Each row comes from the steps of one path. Every step used is in the known rows, and no mark comes twice. Write the path behind each row, first mark first.
Known rows:
pugu/bulo/vide: [ 28 -14  -6  14   5  10  18  19  18  10 -42  57  -1  33 -24  28   2   0
   1   6   7  21 -17 -20 -13  27   1  12  -3   0   1 -41 -18 -11 -29   5
   6 -18   6   6   9   7   9  -9  58 -12 -16 -13  27 -40   4   3  13 -31
 -21]
vide/bulo: [  2 -17 -21  26  23 -12  42   9  37  12 -21   1 -19  23 -15  20  10   3
  -7  20  17  28 -20 -19  -6  31  -5  11   0   4 -11   6 -13 -40 -32  -8
 -15 -13   9  16   3   9  -9  -7  15 -13 -21   2   0 -48  -3   2  -2 -13
 -13]
pugu/bulo/pifib/duduk: [ 24  -6 -28  32  14  32 -58  40  13  28 -33  29  14  15 -25  24   5  27
  24  -8   5  19 -29 -28  -6  28 -13  28 -26   7 -10   4  -6 -13 -10  -8
 -12 -23   5   9   6  -9   8  -5  51   0 -10  -6  18 -23  -9   0  14  -1
 -20]
pifib/duduk: [ 16  -8 -27  33  32  -3   2  22  22  36 -26 -22  13  14 -15  24  12  19
  17   8   3  22 -19 -47   8  40  -8  16 -10  -9  -6 -20  -9 -17 -15  -8
  -9 -16   4  10   9 -14 -14 -15  56 -23   0 -10  -4 -43   0   7  19  15
 -27]
bulo/pifib: [  5 -12 -42  29  18  18  10  34  45   9 -28  -6  11  25 -18  20  13   8
  16   1  13 -10 -28 -24 -18  21  10  11  -1 -10  -3  -4  -5 -38 -17 -19
 -13 -25  -1  12   9  -2   0   8  53  -1  -6  -4   8 -32   5   4  12 -39
 -17]
pugu/bere/bulo/pifib/duduk/sefil: [ 18 -20 -19  26  37   1 -56   9  10  -7  -9  -1   6  12 -15  15   2  44
  20 -38   8 -17 -19 -31  18  14   8  19   2 -29   4 -51   0 -39  35 -27
 -11 -25  18   9   7 -11   7   3  51  14 -24 -10  -6 -35   2   4   6 -10
 -29]
suda/bulo/pifib/duduk/pugu: [  9 -12 -21  39   8   0  -6  -2  17  21 -21  12  20   7 -11  14  25 -36
  27 -22  14 -12 -27 -43  21  22  32  31 -13  -1  12  -9   0   3  36 -24
  -9 -30  10  23   6 -13  34   4  56 -22  12  -6   5 -44  -7 -26  17 -49
 -20]
vide/bulo/pifib/duduk: [ 14  -4 -31  31  26 -15 -36  19  19  17 -22 -15  10  15 -23  24  -2  23
   1   8  16  40 -29 -38   2  18  -1  27 -12  -1 -16  10  -3 -27  -3  -4
 -21 -16   2  11  -1   0   6   1  38 -10  -3   0   8 -36 -12  -4  -8  -2
 -17]
suda/vide/bulo/pifib/duduk/bere: [ 13  -3 -38  40  14  -4 -40  18  21  32 -32  42  24  25 -24  27  -4  24
  -3   0  17  10 -26 -34   0  17   3  21 -11  -2 -30 -17  -5  -3 -16  -2
 -13 -16  10  15   6 -10  29  12  53  -6 -11  15  16 -23  -7  11 -37  39
 -13]
bere/bulo/pifib/duduk/vide: [ 22   6 -17  14  32 -13 -32  45  12   7 -28  28  12  -1 -20  24   3   9
   9  -3   9  33 -14 -30  -3   9  13  37 -11 -14 -14 -37   1 -32  50 -25
  -3 -23   3  12   5 -10  -8   8  23  -6 -36   9 -11 -10 -19   2 -14 -33
 -20]
sefil/bulo/pifib/duduk/pugu: [ 17   2 -31  40   9 -16  -7  38  -2  15 -17  23  10  17 -15  21  35 -18
  -1 -16   1  20 -23 -43   2  29   6  23  -7   3   0 -21  -3   6   7 -25
 -15 -21   1  18  10  -4  32  11  64  -4   8 -12 -10  -1   0 -17  19   2
 -20]
bere/bulo: [  7 -17 -10  21  32  18  45  17  40   0 -18   8 -11  10 -13  15  16   0
  10  19  10   1 -13 -20   5  29   2  18  -9  -2 -11  -8 -11 -22 -15 -15
 -13 -25  16  20   8  -4 -19  -2   6 -11 -12  -1  -8 -36  -2  15  14 -23
 -16]
suda/bulo: [  4 -29 -20  31  12 -12  38 -11  38  13 -29   0   1  18 -14  12  11  -9
  25   0  20  -3 -14 -36  15  35   3   7   3  -3   0  -9 -14 -15 -22 -12
  -4 -29  14  12   8 -10   9  -9  45 -29  12  -6  11 -59   0   0  20 -57
 -18]
bulo/pifib/duduk/suda: [  3  -6 -47  14  31   6 -43  49  16  23 -42  14  37   7 -10  21  23  13
  25  -2  12   2 -28 -35   2  11   9  19 -12  -7 -15   3   0 -32   5 -13
 -10 -31  -4  21   6 -12  24  -5  40 -11 -20 -10  -1 -28  -7   8  17  -5
 -33]
pugu/bulo: [  6 -14 -15  27  12  29  21  21  24  23 -30  35 -10  23 -20  20  11  18
  13   7   6   9 -19 -18 -14  41 -22  12 -15  14  -6  -1 -18 -21 -36 -12
  -4 -23   6   9   9   0 -12 -15  51  -9 -15 -13  16 -49   5   6  13 -32
 -17]
vide/bulo/pifib/duduk/sefil: [ 20 -12 -31  27  23  -8 -52  24   7  26 -14  -3 -12  27 -21  26  -4  35
  -6 -36  13  27 -28 -18   7  24 -14  26 -11 -20  -9 -10   0 -35   8 -15
 -11 -16   7   8   3  -5  14  -4  51  13 -31   9  -6 -46  -7  -7 -14 -11
 -24]
vide/bulo/pifib: [  2 -16 -32  25  16  -6  13  23  41  -4 -22  -6  -5  24 -20  21   5  12
  -3  12  22  10 -30 -18 -15  11  11  15  -2   0 -13   7  -5 -40 -22 -17
 -15 -21   2  15   1  13   9   7  22  -3 -13   4  16 -37  -2  -3  -9 -30
 -13]
bulo/vide: [ 22 -15 -17  15  15 -14  32  20  32   6 -33  16  10  31 -18  30   7 -14
   0  12  13  16 -19 -36 -12  25  17   7   8 -17   6 -55 -15 -14 -12  -2
  -2 -21   5   6   9   3  -1  -2  58 -18 -19 -11   8 -41   5   3  12 -33
 -25]
pugu/bere/bulo/pifib/duduk: [ 17 -13 -18  31  40  -7 -44  19  27  -7 -13  -9  20   4 -22  11  11  38
  34  10  14  -3 -21 -44  11  17  26  24   0 -15  -3 -38   0 -36  24 -15
 -15 -25  15  13   4  -5   6   8  35  -3   7  -9   5 -27  -4   4  10   5
 -22]
bere/bulo/pifib/duduk/suda/vide: [ 18  -6 -29  13  35  23 -21  49  11  10 -45  64  31  -3 -10  15  13   6
  31  15  15   8 -22 -39   9   6  15  32 -20  -5 -34  -4  -6 -18  -4 -17
  -5 -30  23  26   5 -18  37   1  21  -9 -13  19  -1  -5 -20  29  -1  28
 -26]
bere/bulo/pifib/duduk: [ 26 -11 -21  24  36   5 -39  33  25   6 -18   3   6   6 -24  19  14  15
  31   6   8  15 -24 -36   9  16  13  35 -15  -6 -10   0  -3 -12  10 -14
 -22 -26   9  19   6 -11  -5   5  18  -5   0   0  -7 -16 -11   6   4  -6
 -19]
suda/bulo/pifib/duduk: [ 20 -20 -28  33  15 -24 -39  12  22  18 -28  -9  24  13 -21  12   7   8
  35 -12  19   0 -24 -53  21  24  15  28 -10 -10  -1   1  -6  11   3 -11
 -10 -30  12  11   6 -16  17  -1  53 -22  10  -1  12 -36 -10  -6   8 -37
 -18]
vide/bulo/pifib/duduk/pugu: [  3  -2 -21  34  22  -3   4  11  16  21 -14   8  -3  14 -17  24  21 -16
  -4 -14  14  21 -37 -29  -2  21  25  29 -15   7  -6  -3   2 -17  19 -20
 -16 -14   5  20   0  -5  15  10  42  -6 -17  -3  -6 -37 -11 -17  -4 -12
 -18]
sefil/bulo/pifib/duduk/pugu/bere: [  4  -1 -28  50  15 -35 -13  21   1   8 -13   4  26  17 -13  15  32   5
   7 -11   8 -12 -20 -56   7  25  21   7   5  -3  14 -47   0 -19  18 -28
 -13 -26   6  10   9   0  36  15  81  -3  17 -23  -1 -10   9 -25  19   7
 -22]

Which path is each row?
[  7   0 -31  36  24  10   1  21  19  34 -18  -1  20  16 -12  24  29 -25
  15 -17   5  -4 -34 -36  -5  24  24  27 -14  -4   9 -26   2 -13  36 -26
 -11 -24   0  18   9 -10  13   8  58  -4 -14 -12 -11 -32  -4 -15  12  -7
 -22] | bulo/pifib/duduk/pugu
[ 28 -12 -23  23   5 -34  29  29  15  -6 -30  44  -7  34 -24  26  14   0
 -13  18  10  29 -10 -48  -3  24  -4  -2  12 -13  -5 -45 -21  -9 -29  -4
   1 -24   2   5  11   5  14   2  54 -19   2  -7  11  -5   9   4  14 -20
 -21] | sefil/bulo/vide
[ 27 -24  -4  12   6 -31  35  -9  30  -3 -36  12   5  24 -22  18   3 -24
  18  10  20  10 -11 -39  10  20  18   7  11 -16   7 -46 -17   6  -4   1
   9 -25  12  10   8  -4  14  -7  53 -34   4  -5  21 -52  -1   1  15 -65
 -22] | suda/bulo/vide
[  1 -22  -8  21  35  -9  37  -2  38 -14 -12   1  -2  15  -9   8  18  27
  19  21  14 -10 -12 -27  11  18  21   6   7 -10   2 -42 -10 -46  -6 -14
 -12 -25  18  12   6   1  -9   3  21 -13 -15 -15   4 -48   6   6  17 -13
 -19] | pugu/bere/bulo
[ 12   4 -22  23  29 -36   2  20   6  33 -28  34  -6  14 -16  28   0  19
 -18  -9  11  66 -13 -38  -3  25 -10  23  -7  -2 -14 -43  -9 -40  22 -12
   0 -14   2   5   0  -7 -16 -12  35 -24 -51  10   2 -40 -14  -4 -27 -20
 -23] | pifib/duduk/vide/bulo
[  5 -16 -29  20  24 -16  -8   0   3  26 -43  24  31   4  -2  10  20  -5
  27  -3  18  11 -10 -50  26  24   2  16 -13   1 -16  -9 -12  -6  -3  -6
  -4 -34  14  18   3 -20  29 -26  34 -39   2  -6   4 -48  -4   8  27 -27
 -32] | pifib/duduk/suda/bulo
[ 36 -19 -19  16   3 -31  13  23   4  -1 -25  52 -18  43 -21  27   4  16
 -25 -21   7  11  -6 -23   4  28 -21  -5  14 -26   7 -64 -17 -10 -10  -8
   5 -21   3   3  15   0  19  -6  48   0 -19  -4  -1 -17  10   7  10 -21
 -27] | duduk/sefil/bulo/vide
[ 15   0 -38  19   8  36 -39  59  -1  34 -63  84  34  13  -9  19   9  26
  31 -11  12  19 -25 -35   3  20 -13  26 -22  10 -33   6  -8 -12 -18 -16
   2 -26  17  14   4 -18  46 -11  63  -1 -18  12  20 -18 -14  17  -3  13
 -26] | pugu/bulo/pifib/duduk/suda/vide
[  9  -3 -40  22  32   2  12  40   9  41 -52  47  30  13   0  22  18   9
  20   7  10  17 -20 -43   7  28  -5  13 -11  -7 -28 -24 -12 -18 -13 -12
   1 -25  19  19   7 -26  21 -20  58 -22 -20  14   3 -34  -7  27   6  38
 -33] | pifib/duduk/suda/vide
[  8  -4 -29  41   6  30 -82  24  11  37 -37  33  31  21 -27  29   9  26
  13  -8   7  -7 -24 -27  -7  29  -3  24 -25   7 -12 -22  -5   3  -7   0
 -15 -23  -2   8   9  -8  11   3  48   1  -6 -21  14 -29   4 -10  -7  11
 -21] | pugu/bulo/pifib/duduk/bere
[ 15 -19 -37  29   4  -8  -5  41  14  -3 -23  22  -7  34 -18  20  14  17
  -7 -33   8  -6 -18 -16  -4  24 -28   3   5 -19  -5 -10 -11 -29 -23 -26
  -8 -29   2   8  14  -2  30   5  47  20  -5  -1   0  -3  10  -1   3 -28
 -18] | duduk/sefil/bulo/pifib
[ -9 -17  -8  26  23  22  30   2  34 -20  -9  23   7   8 -11   9  32 -18
  16  -2  18 -44 -24 -18  -1   2  53  12   6  -1  18 -50   3 -38  29 -38
 -14 -29  12  25   7   8  19  24  31   2 -13 -21   4 -41   0 -13  14 -31
 -17] | duduk/pugu/bere/bulo/pifib
[ 11  -1 -12  36  17  27  15   7  -1  44 -26  43   1  16 -12  23  24  -6
  10 -20   0  17 -24 -25  -2  46  -7  26 -27  18   2 -15  -8   1  10 -22
  -1 -17   5  16   9  -7   0  -9  58 -12 -13 -22  -2 -48  -4 -17  17 -12
 -24] | pifib/duduk/pugu/bulo
[ 11 -14 -41  33   5 -16  -1  49  29  -5 -22  15   6  24 -21  17  16  -2
  -2   4  11   2 -18 -33 -12  22  -8   5   5  -4 -13   3 -10 -15 -33 -23
 -14 -28   0  10  10   4  21   7  44  -4   9  -2   5   5   5   5  11 -19
 -13] | sefil/bulo/pifib
[  8  -2 -48  21  24  16 -26  54  14  35 -51  38  52  12  -4  21  15  14
  29   1  17   8 -29 -43  -3  15   3  17  -6  -4 -28  -2  -4 -24  -8 -18
  -3 -26  15  22   6 -23  46  -2  48  -7 -21  15   9 -18  -8  24   2  23
 -29] | bulo/pifib/duduk/suda/vide
[ 30 -12 -33  37  24 -27 -33  23  -9  31 -16  14 -10  31 -18  22  13  32
 -10 -39  -5  37 -10 -39  17  44 -50   7  -8 -16  -6 -36 -14  -7  -8 -17
  -4 -23   9   4  14 -14  -5 -15  61  -3  -6  -6 -15 -26   6   1  12  14
 -30] | pifib/duduk/sefil/bulo
[  5 -26 -35  29   5  -9  12   8  41  -1 -30   7  19  17 -16  11  10 -19
  33 -12  18 -20 -21 -33  -1  13  19  12  -3  -3  -2   5  -9 -21  -5 -14
  -9 -36   8  12   9  -5  27   3  42 -17   8   6  21 -40  -2   0  14 -74
 -13] | suda/bulo/pifib
[ 16  -6 -36  31  27   3 -32  32  29  24 -28 -16  23  13 -20  26   9  21
  22  -2   5  10 -30 -43  -5  25   3  26  -9  -8  -5  -4  -6 -18  -4 -14
 -15 -23   5   9   8 -13  -6   1  66  -6   2  -3   0 -30  -5   3  12   1
 -24] | bulo/pifib/duduk
[  9 -16 -22  19  21  24   3  27  44 -13 -21   8  -2   8 -15  15  15   1
  18  16  14 -16 -23 -16 -11   7  24  21  -7  -8 -10   3  -4 -31   1 -23
 -20 -25   8  20   8   4  -6  12  12  -2  -7   3   0 -25  -8  10   5 -32
 -11] | bere/bulo/pifib
[ -8 -10 -30  13  21   0  62  24  17  15 -49  67  -1  21  -1  15  12   3
  -2  18  26  20 -21 -24   0  15  -6   4   0   6 -34   7 -15 -48 -44 -13
   2 -24  21  23   0   0  32 -14  27 -13 -31  20  11 -41  -9  22 -12  11
 -19] | duduk/suda/vide/bulo
[ 32  -2   1  21  10  10  13  16 -11  36 -33  67   3  20 -18  31  16 -19
  -3 -13   3  33 -25 -36  -2  36  11  27 -17   9  13 -54  -8  21  21  -3
   5 -17   8  13   9  -6  12  -5  68 -15 -18 -20   7 -44  -6 -15  15 -20
 -27] | pifib/duduk/pugu/bulo/vide
[  9 -15 -25  28   3  35 -11  35  33  12 -35  21   7  21 -22  21   6  22
  16  -2  13  -7 -26 -12 -23  21  -3  21 -14   9  -5  12 -10 -27 -30 -16
 -11 -26   3   8   7   7  12   3  44   4 -12  -7  21 -25  -1   3   8 -41
 -11] | pugu/bulo/pifib
[ 23 -24 -30  35  12  -9 -60   4  14  26 -22   0  12  20 -17  15   3  12
  30 -54  12   1 -20 -36  21  25  -8  25  -9 -20   3 -15  -4 -12  22 -15
  -7 -30  13   5   7 -20  21  -8  54  -5  -4   3   6 -49  -6 -10  11 -44
 -26] | suda/bulo/pifib/duduk/sefil
[ -6  -3 -22  19  22 -20  54  15  26  17 -25  34 -13  19 -13  24   3  -9
 -24   7  18  43 -14 -17 -16  17  -4  12   7  -1  -8 -32 -13 -57   2 -18
   3 -15  -3  10   2   7 -11  -5  28 -14 -46   9   7 -43  -9  -5 -30 -53
 -19] | duduk/vide/bulo
[ 14   1 -26  36  17   6  14  29  12  33 -24  45  14  18 -16  23  14 -27
  -1  -2  15  26 -37 -34   0  20  31  30 -13   4 -14 -15   0  -8  12 -21
  -8 -12  15  21   4 -11  29  10  59  -5 -13  22   4 -31 -17 -11 -22  15
 -14] | suda/vide/bulo/pifib/duduk/pugu
[ 18  -7 -16  33  38   6 -29   5  17  25 -22  28   2  14 -18  21  14  19
   9  13   4   7 -10 -32  17  32   2  25 -19  -5 -18 -43  -9  15   5  -3
 -17 -20  12  19  11 -17 -16  -1  16 -19 -10 -15 -20 -40   0  10  -3  18
 -23] | pifib/duduk/bere/bulo
